Each row was made from one path, in order. Every step used is in the known rows, and no mark comes twice. Write each row's path.
Known rows
pokef gukod: [ 0.02 -0.29  1.83 -1.22  0.52 -0.81 -1.69  0.84  0.49  1.55 -1.47 -0.28
 -0.80  0.03  0.60  1.13  1.52 -0.98  1.55 -0.69  0.62 -0.79 -0.30]
gukod dizo: [ 0.73 -1.36 -1.24  0.66  1.18 -2.19 -0.89  0.73 -0.85  1.62 -1.15 -0.14
 -0.76 -0.10  0.45  0.93  1.24  0.34  0.23 -0.80 -2.04  0.33 -0.53]
lenov fono gukod dizo vukon: [-0.32 -1.76  1.01 -1.88  0.45 -6.17 -0.39  1.49 -2.92  1.23 -0.65  0.36
  0.57  0.19 -1.86  2.39  1.86  1.90  0.70 -1.05  0.66 -0.05 -1.42]
dizo vukon: [-1.40 -1.16 -0.56 -2.00  0.70 -2.29 -1.68  0.98  0.01  0.00  0.34 -0.34
 -0.62 -0.08 -1.15  1.22  1.60  0.81  1.18 -0.62  0.59 -0.56  0.64]
gukod dizo vukon fono: [-2.29 -2.56 -1.90 -2.36  0.50 -5.28 -1.09  0.39 -0.08 -0.27 -0.27 -0.32
 -0.68 -0.26 -0.98  2.01  2.41  1.60  0.56 -1.04 -2.77 -0.76 -0.32]
fono vukon: [-0.91 -1.47 -1.72  1.03  0.81  1.09 -1.15 -0.29 -0.69 -0.40  0.05 -0.25
 -1.17 -0.80 -1.13  1.63  1.27 -0.33  0.95 -0.91 -1.83  0.38 -0.61]
dizo vukon fono lenov pokef gukod: [-1.64 -0.25 -0.81 -3.64 -0.25 -6.10 -2.00  0.51  0.67 -0.67 -1.52  0.58
 -1.82  0.48 -2.22  2.12  2.80  0.91  1.34 -1.27  2.07 -0.93  0.50]
pokef gukod dizo: [ 1.03 -1.02  0.65 -0.19  0.73 -2.52 -1.30  1.13 -0.16  2.37 -2.05 -0.56
 -1.00  0.05  1.45  1.35  1.51 -0.09  0.85 -0.55 -1.27 -0.57 -1.34]
fono lenov pokef gukod: [ 1.37  0.87 -0.15 -0.03  0.24 -2.61 -1.88  0.75  0.14  1.40 -2.57  0.94
 -1.97  0.69 -0.52  1.21  1.53 -0.34  0.70 -1.14  3.17  0.55  0.01]
gukod dizo lenov fono: [ 1.30 -0.01 -0.11 -1.77  0.96 -1.54 -0.47  0.67 -1.67  1.77 -1.48  0.24
 -0.03 -0.65 -1.41  0.72  2.59  1.88  0.07 -1.03  2.37 -0.36 -0.73]
dizo gukod: [ 0.37 -1.44  1.47 -0.88  0.60  1.59 -1.81 -0.60  0.37  0.87 -0.26  0.30
 -1.24 -0.98 -0.88  1.00  1.54  0.23  1.83 -1.41  0.39  0.87  1.51]
lenov pokef gukod dizo: [ 2.44 -0.16 -0.39  0.67  0.25 -3.20 -1.68  1.35 -0.26  2.77 -2.96 -0.18
 -1.38  0.28  1.21  1.01  1.44  0.79 -0.38 -0.87  2.06  0.26  0.28]
pokef gukod dizo lenov fono: [ 1.25  0.56  1.87 -2.37  0.45 -1.72 -0.86  1.06 -1.00  2.54 -2.40 -0.09
 -0.04 -0.63 -0.69  1.12  2.85  1.07  0.93 -0.76  2.94 -1.56 -1.84]
vukon fono lenov dizo: [-1.17 -1.80 -0.09 -0.32  0.60 -1.84 -1.08  0.01  0.20 -1.38 -0.93  1.13
 -1.52  0.58 -1.55  2.11  1.05  0.23  0.67 -2.00 -1.68 -0.30  0.90]
fono vukon dizo lenov pokef gukod: [ 0.89  0.78 -1.46  0.08 -0.17  2.54 -1.59  2.06 -1.29  0.84 -2.79 -0.66
 -1.92 -0.51 -2.44  1.96  1.60  0.67  1.79 -1.05  2.82 -1.47  2.07]
lenov fono: [ 0.64  0.13  1.85 -1.55  0.70 -1.77 -0.92 -0.11 -1.06  1.01 -0.07  0.27
  0.06 -0.18 -1.20  0.59  1.51  0.06  0.10 -1.37  2.29  0.42 -0.92]
gukod dizo lenov pokef vukon: [ 1.34 -0.06 -3.75  0.39  1.03  0.52 -1.64  1.87 -0.02  1.12 -2.81  0.78
 -0.75 -0.44  0.78  1.55  1.39  2.69 -0.04 -1.19  1.23  0.57  0.47]
gukod dizo lenov pokef vukon fono: [-0.51 -0.83 -4.11 -1.52  0.77 -0.89 -1.51  1.15  0.76  0.03 -2.68  0.97
 -0.70 -0.75 -0.27  2.12  1.87  3.06  0.31 -1.57  0.06  0.15  0.30]
pokef gukod dizo lenov: [ 0.76 -0.43 -0.16 -1.36  0.88 -0.55 -1.31  1.62 -0.14  2.27 -2.84 -0.39
 -0.75 -0.52  0.24  1.27  2.41  1.07  1.68 -0.18  0.46 -1.43 -0.62]
pokef vukon fono: [-2.56 -1.51 -1.19 -2.29  0.94 -0.54 -1.58  0.06  1.62 -1.00 -0.44  0.86
 -0.06 -0.53  0.09  1.94  1.07  0.27  1.58 -1.73 -2.68  0.29 -1.01]
gukod dizo vukon: [-1.01 -1.95 -1.38 -0.72  0.73 -4.05 -1.27  1.20 -0.72  0.90 -0.44 -0.51
 -0.74 -0.06 -0.36  1.29  1.80  1.45  0.22 -0.50 -1.26 -0.44 -0.32]

Write each row's path
[-0.78 -2.94 -0.46 -1.35  0.87 -5.11 -0.55  0.63 -1.45  0.79 -1.50  0.77
 -0.23  0.10 -0.84  2.93  1.41  0.93  0.80 -1.20 -4.18  0.34 -0.33] : vukon fono gukod dizo
[-1.80 -1.17 -1.12 -1.81  0.80 -3.08 -0.96 -1.00  0.12 -0.73 -0.43  1.31
 -1.38  0.00 -1.71  1.83  1.80 -0.59  1.15 -1.54 -2.03  0.25 -0.48] : vukon fono lenov
[-0.05  0.20 -0.34 -2.01  0.00 -3.80 -1.65 -0.17  0.59  0.23 -2.34  1.15
 -1.91  0.41 -1.15  1.82  2.05 -0.22  0.69 -1.61  0.84 -0.22 -0.06] : vukon fono lenov pokef gukod
[-2.99 -1.94 -0.84 -3.71  0.32 -3.27 -1.54 -0.05  0.55 -0.91  0.52 -0.08
 -0.47 -0.35 -2.20  1.69  2.25  0.81  1.35 -1.04 -1.02 -0.96  0.62] : dizo vukon fono
[ 0.59 -1.50 -2.18 -1.98  0.55 -3.96 -0.99  1.46 -1.42  0.89 -2.82  1.14
 -0.78 -0.24 -2.17  2.78  2.31  2.90  0.59 -1.20  0.59  0.38  2.07] : vukon fono gukod dizo lenov pokef
[ 0.97  0.41 -1.89  1.13  0.43  1.64 -1.80  2.07 -0.37  0.28 -1.77  0.37
 -1.10  0.38 -0.21  1.41 -0.35  0.96  0.21 -1.94  1.08  0.60  1.36] : lenov pokef vukon dizo
[ 0.96 -2.14 -0.31  0.61  1.11 -3.20 -0.72  1.35 -2.02  1.76 -1.82  0.34
 -0.33  0.21 -0.22  2.42  0.84  0.78  0.77 -0.84 -2.90  0.51 -0.62] : fono gukod dizo
[ 1.16 -0.85 -2.75  0.41  1.00 -0.84 -1.38  2.69 -1.12  1.06 -3.43  1.38
 -0.10 -0.21 -0.24  2.76  0.99  3.20  0.79 -1.14  1.16  0.87  0.15] : fono gukod dizo lenov pokef vukon
[-2.63 -2.25 -2.76 -1.80  0.69 -6.10 -0.89  0.19 -0.54 -0.79 -0.51  0.51
 -1.43  0.10 -1.87  2.52  2.58  1.03  0.75 -1.14 -3.67 -0.89 -1.67] : gukod dizo vukon fono lenov
[ 0.59 -1.99  2.44  1.03  0.45  3.08 -1.88  0.34  0.62  0.13 -0.67  0.11
 -1.25 -0.50 -0.79  1.28  0.79  1.06  1.32 -1.83  1.28  0.60  2.67] : lenov dizo gukod
[ 0.62 -1.57 -0.75 -0.72  1.33 -1.94 -0.74  1.92 -2.13  1.61 -2.43  0.47
 -0.20 -0.40 -1.34  2.18  1.65  1.72  1.44 -0.42 -0.55 -0.09 -0.08] : fono gukod dizo lenov
[-2.52 -1.54 -0.99 -3.20  0.15 -6.52 -1.21  0.29  0.07 -0.08 -1.70  0.00
 -1.47  0.22 -1.42  2.77  3.05  0.26  1.77 -0.89 -2.71 -1.30 -2.66] : pokef gukod dizo vukon fono lenov
[-0.34  0.20  1.22 -2.00  0.77  1.76 -0.72  2.25 -2.38  0.16 -1.79  1.21
  1.03 -0.21 -2.90  2.86  0.62  1.55  2.35 -1.86  1.48 -0.68 -0.85] : pokef vukon dizo lenov fono gukod
[ 0.31 -1.61  1.45  1.73  0.60  1.41 -1.64  0.02  0.05 -0.37 -0.97  1.15
 -2.12  0.01 -1.38  1.57  0.97  0.80  1.68 -2.02  0.56  0.90  1.31] : fono lenov dizo gukod
[-1.82 -3.04 -1.19 -1.19  0.99 -3.05 -0.80  1.00 -0.49 -0.09 -1.80  1.18
  0.29 -0.09  0.20  3.41  0.72  1.16  1.56 -1.60 -5.43  0.47 -2.27] : pokef vukon fono gukod dizo
[ 0.06 -1.08 -0.03  1.47  0.88 -0.77 -1.20  0.95 -0.34 -0.23 -1.24  0.79
 -1.50  0.84 -0.77  1.53  0.49  0.22  0.43 -1.53 -0.12  0.60  0.65] : fono lenov dizo
[-0.37 -0.59  0.07  0.25  0.43  0.34 -0.62 -0.78 -1.60  0.08  0.34  0.14
 -0.44 -0.75 -1.95  1.34  1.53  0.12  0.48 -1.46  1.00  0.23 -1.71] : lenov fono vukon
[ 1.34  0.41 -1.77  0.82  0.68 -2.39 -1.50  0.20 -0.62  0.57 -1.64  1.29
 -1.92  0.49 -1.30  1.03  1.26  0.50 -0.37 -1.32  2.21  1.53  0.97] : fono lenov pokef
[ 0.35 -0.22 -2.11 -0.42  0.04 -6.02 -1.77  1.63 -0.62  1.30 -2.56  0.15
 -2.00  0.76 -0.53  1.78  2.20  1.21  0.36 -0.62  1.79 -0.49 -0.90] : fono lenov pokef gukod dizo vukon
[ 1.46 -1.27  1.35 -0.53  0.72 -4.49 -0.24  0.79 -2.94  1.81 -1.32  0.81
  0.49  0.17 -0.94  1.96  1.31  0.92  0.27 -1.25 -0.38  0.85 -1.63] : lenov fono gukod dizo
[ 0.65  0.04 -1.29  1.59  0.30  2.46 -1.94  0.37 -0.36 -0.05 -2.02  1.66
 -2.32 -0.05 -1.16  1.98  0.22  0.90  1.81 -2.65  0.77  1.59  0.85] : fono lenov pokef vukon dizo gukod
[ 0.04 -0.31  0.09  0.85  0.08  1.25 -0.42 -0.04 -2.73  0.14 -0.10 -0.32
 -0.81 -0.62 -2.75  1.52  0.94 -0.10  0.63 -1.93 -0.08 -0.57 -0.43] : lenov fono vukon dizo
[ 2.37 -0.01 -2.70  0.17  0.86 -1.56 -1.37  1.73 -1.07  1.75 -2.64  0.25
 -1.36 -0.26 -1.15  0.93  2.10  2.59 -0.60 -0.66  2.78  0.40  1.97] : gukod dizo lenov pokef
[ 0.77  0.05 -2.03  0.29  0.68  0.55 -2.03  1.01  0.44  0.29 -1.40  0.99
 -0.72  0.17  0.52  1.09  0.44  1.35 -0.19 -1.49  1.72  1.41  0.44] : lenov pokef vukon
[ 0.82 -0.66 -1.55 -0.95  0.14 -5.24 -1.35  0.26 -0.04  1.15 -3.06  0.95
 -2.22  0.44 -0.26  2.23  2.27  0.51  0.13 -1.44 -0.39 -0.01 -1.01] : vukon fono lenov pokef gukod dizo
[-0.80 -2.67 -0.98 -0.65  0.75 -4.86 -0.94  1.91 -2.01  0.91 -0.94  0.06
 -0.21  0.30 -1.23  2.70  1.55  1.79  1.18 -0.44 -1.71 -0.10 -0.70] : fono gukod dizo vukon
[ 2.34 -0.73 -1.71  0.24  0.93 -2.52 -0.99  2.20 -2.11  1.96 -3.15  0.71
 -0.65 -0.03 -1.53  2.05  1.62  2.79  0.43 -0.72  2.19  0.74  2.01] : fono gukod dizo lenov pokef
[ 0.61 -1.11  1.86  0.16  0.41  2.58 -1.69  0.22 -0.78  0.77 -0.50 -0.11
 -1.60 -0.66 -1.70  1.33  0.96 -0.06  1.99 -1.83 -0.20  0.25  2.21] : vukon dizo gukod
[-3.14 -2.54 -0.01 -4.07  0.47 -4.85 -1.31  0.86 -0.49 -1.16 -0.01  0.48
  0.07  0.13 -2.72  3.09  1.97  1.31  2.25 -1.08 -1.57 -0.50  0.46] : dizo vukon fono gukod
[-0.08 -0.23 -2.15 -1.05  0.38 -3.89 -1.39 -0.33 -0.11 -0.35 -1.23  1.67
 -1.86  0.34 -1.78  1.60  1.81  0.44  0.11 -1.81  0.71  1.12  1.03] : vukon fono lenov pokef
[ 0.46  0.87  1.58 -2.66  0.86  0.03 -0.85  0.39 -1.01  1.06 -0.54  0.47
  0.19 -0.83 -1.94  0.60  2.46  0.86  0.71 -1.09  4.40 -0.21 -0.14] : dizo lenov fono
